What can hang from each mark:
Q799: Q674 Q818
Q980: Q478
Q19: Q626
Q674: Q19 Q296 Q478 Q799
Q626: Q19
Q296: Q674 Q818 Q980
Q478: Q674
Q818: Q296 Q799

Each row was made from one small tree. The marks that hang from a mark follow it in brackets, in the order of their numbers. Every link used is in the known rows. Write each row's tree.
Known rows:
Q818{Q296{Q674{Q19}}}: [-24   2 -12  -3 -25  18 -17 -13  -1  10   2  10  -2  -8 -10  10   7  -4
 -10  20  -4  -9 -14  -8  -2 -44 -16  -7 -13   1   9  11  -1   6  -7  16
  17 -20  10  -8 -29]
Q674{Q19}: [-14 -20 -23 -13  -7  14  -4  -3 -19   6   5  12   2   1 -10  -5 -12   0
   5 -13  22 -15  -8   1 -14 -28  -6   7 -12 -10   3   8  -6  14  -6  13
  14   0  -1   7 -11]
Q296{Q818}: [ -9   2  -8   9 -17  -6 -16   5  -9  -6  -3  28  15 -19  -6   4  -9  -4
 -34  -7   3   6 -12 -13   2 -10 -11 -11  -8   7   8  18  -5  -2  16   4
  13   0  10 -11 -21]
Q818{Q296{Q674} Q799}: [-34  -8 -10   7 -28 -16 -27  -8   7  14   7  20  12 -13 -10  10   4 -11
 -28  16   9  12 -17  -4  11 -21 -29  -8  -1  13  14   9   8  -6  -2   1
   7 -42   0 -11 -35]
Q818{Q799}: [-22 -30 -19  -6  -7 -20 -15   0  -4  10   9  25  14  -4 -14  -1 -18 -11
 -13 -11  30   7 -14   4  -2 -10 -17   6   4   2   8   6  -1   5   1  -5
  -3 -19 -11   5 -22]
Q818{Q296{Q674{Q19} Q980} Q799}: [-35   2 -24  -7 -13  17  -7 -19   6  19  -8  36   9 -27 -23   9   0  -3
 -13  17   6 -13 -11  -5  -3 -43 -19  -1 -34   4  13  -1   4  -9 -12  15
  26 -40  -1  14 -44]
Q799{Q674{Q19{Q626} Q296{Q818}}}: [ 12  14  -3  19  18  23  24  42   4  13 -34  42  28 -24 -12  16 -22  20
 -11  -4  51  -8  11  -9 -16 -16  -9 -13 -11   7  14  22 -15   2  15   2
  28  14   2  15 -17]
Q478{Q674{Q19 Q296}}: [  4  -4   2 -13 -33  26  -3  28  -8  16   4   8  -8  12   8   4  -9   0
  -9   1  23  -7  10   1 -11  -9 -16 -14  -5   0  13  11  -4  20   3  22
  21  -2  15  21 -12]
Q674{Q296{Q980} Q799}: [-18  -1 -23   5  13  17  -4   6  -2  30   9  30 -14 -10   6 -10  15  -5
 -17  -2  28  -2   3  -2   3   3  24  10  -5   7  -1  21 -14   3  -6  17
  39 -20  32  10 -25]
Q478{Q674{Q19 Q296 Q799{Q818}}}: [ -8 -12  -3 -11 -25  36 -10  16  -5  36   8   3 -19   4  -1  -8  -7  -6
  -1   5  41 -23  -3   0  -9 -14   7  18  24  15  -2  18  -5   7 -17  24
   7 -10  28   5 -21]
Q674{Q296{Q818 Q980}}: [-10  15  -5  10  -6   7   2  21  -8   5  -7  52   7 -32   4   4 -11   5
 -40 -11  14  10   3  -6  12   2  -3 -21 -27  13   8  18  -7 -18  17   8
  39  -8  23  11 -30]
Q296{Q818{Q799}}: [-14 -12 -18   3 -13 -21 -11   6  -3   2 -11  40  28 -25 -13   6 -19  -2
 -33 -12  20  14 -16 -10   2 -16 -18 -13  -1  13  12  13   3  -6  15  -8
   5 -14  -8   4 -27]
Q478{Q674{Q799{Q818}}}: [-20  -9  -6  -3 -24  12 -29   7   5  19  18  -8 -12   0  -1 -16  -1 -28
 -10   7   9 -16 -10  -1   1   8   2  31  23   8   6  18  -5  17 -14  20
 -13 -11  31 -21 -30]
Q799{Q674 Q818}: [-24  -5   3  15   9  -2 -13  20  -5   9   6   7  21 -19 -24  -1 -32 -28
 -17 -13  30 -21  -8  -1  -7  -4 -16  21  16  -7  -6  11  -8   8 -10   1
  -6  -8   8 -20 -27]
Q799{Q674{Q19{Q626} Q478} Q818}: [ 12   1  -4  10  21  24  20   2   5  27 -20   0  25  -3 -31 -13 -18  -7
  15  -5  53 -32  17   1 -27 -10  -6  37 -10   1  -3  22 -15  12  -1   2
   3   2  -4 -19 -25]
Q296{Q674 Q818 Q980}: [-26  20 -10  12 -18   2 -20   0  -1 -13  -6  31  15 -40 -21  12   9   0
 -41  -2 -24  -7 -20 -12   8 -15 -22 -28 -32   4  13  11   1  -3   5  20
  25 -18  15  -2 -41]
Q799{Q674{Q19{Q626}} Q818}: [-17 -12 -12   1  23  22  18  19   3  17 -13  11  20 -20 -33  -4 -34  -2
  18 -13  42 -25  -3   4 -20 -23  -3  31  -6  -7  -1  11 -15   8 -18  -2
  -3  12  -7  -4 -18]
Q799{Q674{Q19{Q626} Q296{Q980}}}: [ -3  15 -14   9  37  40  33  27   5  22 -24  37  13 -16 -12  -3 -20  13
   2  -7  42 -20  27  10 -19 -13   2   8 -37  -6   6  10 -22   3  -6  15
  41   4   5  23 -18]
Q478{Q674}: [ -6  -4  -1  -2 -32   4 -26  13   3   0  11  -5  -2   6  10  -5   0 -15
 -23   5 -14  -4   3  -3   1   7 -28   4   1  -6  21   9  -1  23   9  23
   9  -2  15 -12 -20]
Q980{Q478}: [-14 -25  -8  -7 -12  -2 -12  -9 -15  22   9  14   3   6   2  -2   2 -17
 -12   9  10  -3  13  12  -8 -21  -6   2 -20 -16  24  16  -3  10   5   0
   7 -24  18  -4 -11]
Q799{Q818{Q296{Q674 Q980}}}: [-48  10   0  -1 -22   7 -19 -11   6  15  11  20  -4 -37 -13  -2   5 -19
 -24  18 -14 -12 -18   1  16 -20 -12   9 -24   6   2   9   2 -21 -21  13
  16 -37  31 -29 -47]
Q980{Q478{Q674{Q19 Q799{Q818}}}}: [ -5 -27 -10 -20 -22  38 -17 -10 -10  42   8  -6 -13   6  -3 -13  -7 -17
  10  23  10 -38  11  13 -18 -34   7  24   4  -6  24  20  -2  17 -17  20
  -4 -25  32   0 -22]
Q626{Q19}: [-27 -34 -19 -18  -7  -8   3   3 -19  13  15  12 -12  17 -15   0   7  -7
 -19  -5   5   7 -14   2  -5  -8 -17  -3  -6   1   9  14  -6   1   6   1
  26   8  13   0  -5]
Q818{Q296}: [-23   2 -16  -1 -12  -3 -13  -5  -1  15   9  22  -3  -7   8  -6  -2 -15
 -20  23  -3  10   1  -6   6 -11  -7  12  -9   1   7  13 -13 -10   9   1
  15  -7  18 -26 -25]
Q296{Q674 Q818}: [-22   6   0  16 -31 -13 -27   1  -7 -12  -1  16  20 -24 -20  17   7  -2
 -42  -2  -6   2 -27  -9  12 -14 -29 -31  -4   4  10  18   7   7   5  11
   8 -19   9  -9 -34]
Q818{Q799{Q674{Q478}}}: [ 12  -4  -2  23  14 -20 -15   7   3  14 -16  11  41   5 -30  -4 -11 -26
 -25  -5  42 -11  20 -13  -7   6 -22  10  14   0   0  10  -6  18  22   3
  14 -24 -17 -12 -29]
Q674{Q19 Q478 Q799}: [ 11  -3 -26  -3   7  20 -10 -26 -10  31   5  -5   2  24  -6 -21  14  -3
   6   7  36 -28  10 -13 -21 -26  16  29   7   2  -2  25 -16  19   4  23
  25 -10   9 -16 -19]
Q674{Q296{Q980} Q478 Q799}: [  8  13 -13   8  13  14  -2  -7  -3  42   7  20  -5   8   7 -18  24  -4
 -17  10  39  -7  23  -8   3  14  26  16  -4  11  -6  32 -14  -1  10  19
  41 -21  29  -7 -27]

Write each row's tree:
[ 20  -8  -6  -1 -11  18   6   2 -19  30  -2  13   1  27  -4  -5   4   4
  -5   0  54 -10  19  -5 -15 -11  -1  -3  -5   9  -5  24 -11   4  15   9
  34 -13  10   4 -15]
Q674{Q19 Q296 Q478}
[ -8  20 -14  13   3  10 -25 -31   5  24  10  -3   1   1 -12 -11  42 -10
 -21  13   2 -23   2 -10   2  -3   4  10 -10   0   0  26  -9  14   0  34
  32 -36  18 -21 -37]
Q296{Q674{Q478 Q799} Q980}
[  0  12   2   5 -28   6  -7  35  12  11 -17  53  12 -27   3   8 -14  -3
 -48  -2   6   7   9  -4   9  16 -28 -30 -20  18  26   8   7 -14  23  15
  27 -22  21  22 -36]
Q478{Q674{Q296{Q818{Q799} Q980}}}
[-25  15   6  12   3  -1 -13  16   3  13   0  17  17 -27 -17  -2 -27 -29
 -23  19  19  -9   1 -10   2 -10  -8  25  13   0  -4  11 -12  -7  -1  -6
   2  -9  16 -39 -37]
Q799{Q674 Q818{Q296}}
[  6 -10   3   8  -5   1  -8  -5  -9  48  19   3  -4   9  -9 -12  14 -18
 -11   6  64  -5   7   1  -1   6  26  22  33  22 -19  45 -14  -1   1   3
  10 -27  27 -26 -26]
Q674{Q296 Q478 Q799{Q818}}
[ 12  10   1   8 -31  10 -16 -16 -10   2 -12   5  24  -1 -24  10  16   4
 -25   9   8 -26 -10 -20  -9 -28 -25 -25 -14  10   8  28   1  11  18  23
  26 -15   2 -12 -34]
Q296{Q674{Q19 Q478} Q818}
[  3 -20 -13 -22 -23  39   8   2   5  33  -8   1   1  11   8  -8  -1   3
  14  24   1 -15  28  26 -20 -27 -19  11 -42 -13  46  12  -4  19   1  18
   4  -7  13  15  -1]
Q980{Q478{Q674{Q19{Q626}}}}
[ -2   7  -8  26   9 -19 -16  25   3  -2 -24  39  45 -31 -30  12 -34 -10
 -40 -13  31  -3  -8 -20  -3 -10 -31 -12  13   5  10  11   2   6  20  -4
  10 -11 -10  -1 -33]
Q296{Q818{Q799{Q674}}}
[  2  -2 -13   2 -25   0 -11 -27   5  30 -10  12  13   6 -24   5  10 -11
 -16  24  28 -10   0  -7  -2 -32 -27  -3  -4  16  12  15   9  -2  11  10
  19 -42  -7 -12 -37]
Q818{Q296{Q674{Q19 Q478}} Q799}
[  7  28  -6  14 -19  22 -14  25  11  19  -8  35  -8 -23  15  -4   5   0
 -39  11  -7  -5  13 -12   6  15   2 -13  -7  17  22  22  -1  -1  14  32
  36  -7  40   4 -35]
Q478{Q674{Q296{Q818 Q980} Q799}}
[ -4  -5 -14 -25 -16  42   0  -3  -2  25  -6  17  -4   2   5  -5  -5 -12
  -2  23 -26 -33  27  15 -21 -26 -21   1 -54 -19  39  -3   0  15   5  33
  31 -14  26  21 -18]
Q296{Q980{Q478{Q674{Q19}}}}
[-40   4 -18   3 -15  -6 -19 -14  13  15  -1  37   8 -35 -13   6   4 -16
 -33  13  -5   2  -9   1  13 -20 -23  -5 -28   9  14   2   4 -10  -3  13
  22 -42   6  -4 -45]
Q818{Q296{Q674 Q980} Q799}
[ -4  -4 -10   5  -2  -4 -16 -22  -6  36  20  -4  -2   7 -13 -22  12 -21
  -4   2  37 -18  -2  -5  -2   1  16  38  24  12 -10  32 -11   1  -4  10
   1 -21  21 -39 -30]
Q674{Q478 Q799{Q818}}
[  1   0 -21 -19  -4  53  -9 -11   2  36  -4  11 -11   3   8 -15   6  -8
   4  30 -18 -42  33   9 -20 -32   4  17 -36 -14  38   6  -3  22  -3  43
  28 -22  30  15 -23]
Q296{Q980{Q478{Q674{Q19 Q799}}}}
[-30  -5 -13   4   7  14  -3   9  -9  38  13  31 -12 -22  -5 -14   1 -10
 -12 -10  41  -7  -8   5   7  -2  28  23   2  13 -12  21 -15 -15 -21   8
  19 -24  35  -6 -33]
Q674{Q296{Q980} Q799{Q818}}
[-23 -24 -35 -11  11  27  10  -9  -3  33   2  10  -3 -14 -11 -19  -8   9
  28  -8  51 -18 -15   9 -16 -33  29  46   0   2   1  27 -18   0 -30   7
  -8   2   6  -7 -13]
Q674{Q19{Q626} Q799{Q818}}
[  5 -20  -5 -21 -30  32  -9   2  -8  25  -1   1   0  15   5   1 -10  -8
   0  21 -13 -26  22   8 -21 -32 -22  -1 -26 -15  36   6   2  26   7  24
  12 -14  20  13 -10]
Q980{Q478{Q674{Q19}}}
[-15  -3  19  21   8  -8  -6  36  -7  18   5  23  14 -14 -19   6 -25 -24
 -25 -16  51  -6  -1   0  -1   3 -12   1  23   3 -13  17  -8   7  -8  -5
   5 -15  17  -9 -26]
Q799{Q674{Q296} Q818}
[-18   4 -10  17  15 -14 -15  15  12  17 -10  30  27 -19 -17   4 -25 -22
 -29  14  24   7  10 -12   0 -10 -22  14   4   4  11   3  -3  -1  13  -6
   9 -17  -6 -13 -31]
Q818{Q296 Q799{Q674}}
[  1   5 -13 -17 -10  49  24  26  14  27  -8  24  -9  -6  13  -6  -1  12
   0   1  17 -12  27  16 -10   3 -10   4 -50   3  25   8 -12   1  -4  29
  35   4  20  29 -11]
Q478{Q674{Q19{Q626} Q296{Q980}}}
[ 10 -21   7 -20 -38  38  -2  16 -12  37   1  14  -6  21  15   6  -4  -8
  -6  18  16 -12  30  18 -19 -22 -22 -21 -18  -6  31  14   4  20   9  17
  17 -21  29  24  -8]
Q980{Q478{Q674{Q19 Q296}}}
[-11  13  -5  11  -8   5 -18 -24   0  10   7   3   5  -4 -19  -5  29 -11
 -24   6  -6 -18   5  -2   4   4 -21  -7 -28  -2   2  17   0  10  11  30
  31 -31  10 -14 -34]
Q296{Q674{Q478} Q980}
[ 23  13  16  29  11  -5  -5  19  -2  23  -5  10  24  16 -14   0   0 -20
 -32   2  49  -4  28  -8  -4  19 -13  -7  13   5  -6  27 -10  18  27   5
  31 -11   8 -12 -21]
Q799{Q674{Q296 Q478}}
[-31   0  -4 -13  -7  13   1 -14  -4  41   3  41  -9 -25   3 -14 -14 -26
 -15  34 -11 -12  16  17   6 -22   3  23 -42  -3  20  11  -9 -29   0  -1
  18 -31  39 -19 -34]
Q799{Q818{Q296{Q980{Q478}}}}
[  0  27 -10  -3 -16  28  -8 -29   0  24  -9   9  -2  -7 -11  -3  23  -4
 -13  34  -8 -23  15 -13  -5 -29 -13   2 -40   8   8  15  -5  -4  10  28
  45 -31  15 -19 -42]
Q818{Q296{Q674{Q19 Q478} Q980}}
[ 17   5 -16  -9  11  34  39  -2  -2  38 -16  27   0   9  -1 -13  13  19
   4  -2  45  -9  32  11 -14  -2   6  13 -52  11   8  21 -19 -10  10  15
  45  -2  10  16 -11]
Q674{Q19{Q626} Q296{Q980} Q478}
[ -1  -1 -26 -10 -14  33 -26  -3  -2  17   6  -9  -6  12   9 -11   6  -3
   7   8   3 -24   1  -9 -14 -22  -2  19   7  -2  16   7  -6  31  -5  36
  14   2  16   2 -18]
Q478{Q674{Q19 Q799}}
[-26   6 -10 -17 -15  33  -2 -23  -4  31  -6  26  -2 -16  -7   4  12  -8
 -13  42 -22 -25  15   7  -8 -53 -10  -7 -57  -9  33   5   0  -6  -7  20
  37 -36  26   6 -33]
Q818{Q296{Q674{Q19} Q980{Q478}}}
[-27 -24 -30 -10   0  25 -10  -9 -20  28   9   8  -9  -8 -17 -14 -10  -6
  12 -11  38 -25 -22  -3 -13 -36  20  37  15   2  -9  19 -10   9 -27  10
  -4  -9  12  -9 -21]
Q674{Q19 Q799{Q818}}
[-22  10  -5  -3 -30  15 -33   3  14  32  15   2 -17 -11   9 -20  -2 -30
 -17  32  -5  -5   2  -7   9   1   4  36  18  16  12  24  -7   0  -9  13
  -4 -14  40 -42 -36]
Q478{Q674{Q799{Q818{Q296}}}}
[  3   2  12  17   6  -5 -13   5  -5  16  -1  -5  27  -1 -29 -13 -15 -30
 -16  -5  36 -23   8  -6  -8   9 -13  22  16   0 -11  26 -11  11   9   1
   4 -10   8 -37 -32]
Q799{Q674{Q478} Q818}
[ -2  -8 -10  -6 -21  17 -26  -2   3  35  12  -3  -8  15  15 -10  16 -21
 -14  30 -11 -12  24   8  -8  -9  -3  12  -1 -10  32  19  -2  25   5  25
   3 -22  35  -3 -14]
Q980{Q478{Q674{Q799}}}
[ 26  10   6  19  11  22   5  19  -7  27 -12  12  23  22 -18   2  -7  -9
 -13   0  59 -20  26 -11 -21  -8 -11  -8   6   3  -3  22  -9  21  22  13
  38  -6   3   1 -18]
Q799{Q674{Q19 Q296 Q478}}
[-20  17 -20  14  23  -3  -4  13  21  16 -14  46  24 -33 -14  -2 -26 -23
 -33  14  10  -4  17  -8  -1  -9 -21  15 -17  -1  14  -2  -6 -10  10   2
  29 -21   4  -4 -43]
Q818{Q296{Q980} Q799{Q674}}
[ 31  28  23  35   3  -4  -4  27   0  12 -17  24  34  -2 -16   9  -5 -10
 -50   2  39   0  24 -23  -1  14 -16 -26  10  14   2  33  -5   6  42   0
  37  -6  12 -17 -26]
Q799{Q674{Q296{Q818} Q478}}
[ -3   2 -15 -10  -7  28 -17  -8   8  33  10  12 -10  -3  19 -15  11 -20
 -14  28 -27 -24  28   9  -4  -2  -1  16 -26 -11  40  10  -2  18  -2  33
  22 -22  38   0 -26]
Q296{Q980{Q478{Q674{Q799}}}}
[ 12  11  -8 -16 -28  44  -2   0  -1  15 -19  35   7 -19   2   2 -15  -2
 -17  22 -33 -34  23   3 -16 -27 -18 -17 -54  -4  47   2   4   3  19  30
  32 -11  32  17 -29]
Q296{Q818 Q980{Q478{Q674{Q19}}}}
[ 10  -4  -8   8 -27  -4 -14 -20  -7   8 -21  20  38  -9 -35  12   3   5
 -25  -3  32  -6 -12 -16  -9 -35 -34 -27  -5  20  10  24   8   6  21  13
  14 -34 -18   0 -41]
Q296{Q674{Q19 Q478} Q818{Q799}}
[ -4  19  -5  18 -19 -11 -18 -18   8   5 -16  31  28 -24 -28   8  12  -5
 -45   2   2  -9  -7  -9  11  -6 -31 -23 -26  14  13  20  10  -7  24  15
  25 -42  -1  -3 -49]
Q296{Q674{Q478} Q818{Q799} Q980}
[-29   0 -18   1  -5   2 -17 -12   2  33  15  13 -10 -15   0 -16  -1 -22
 -10  21  20  -2 -12  -7   9 -15  25  40  21  16  -6  23 -15 -14 -13   2
  -2 -17  30 -40 -34]
Q674{Q799{Q818{Q296}}}
[-23  -8 -23   2  -7  20 -22 -17  -8  14  10  -5  -2  -2 -17   0  20   4
   2   3  16 -23 -26  -8 -11 -37   3   6   7  -3   0  18  -1  31 -22  25
   8 -23   8   3 -22]
Q296{Q674{Q19 Q799}}
[-19 -13  -5   5  11  19  -3  17 -12   8  -3  13  17 -14 -34   0 -35 -12
   2 -14  33 -32 -10  -9 -19 -29 -11  21   5 -10 -10   7 -10  14 -12   3
   3  -2  -2  -7 -27]
Q799{Q674{Q19} Q818}
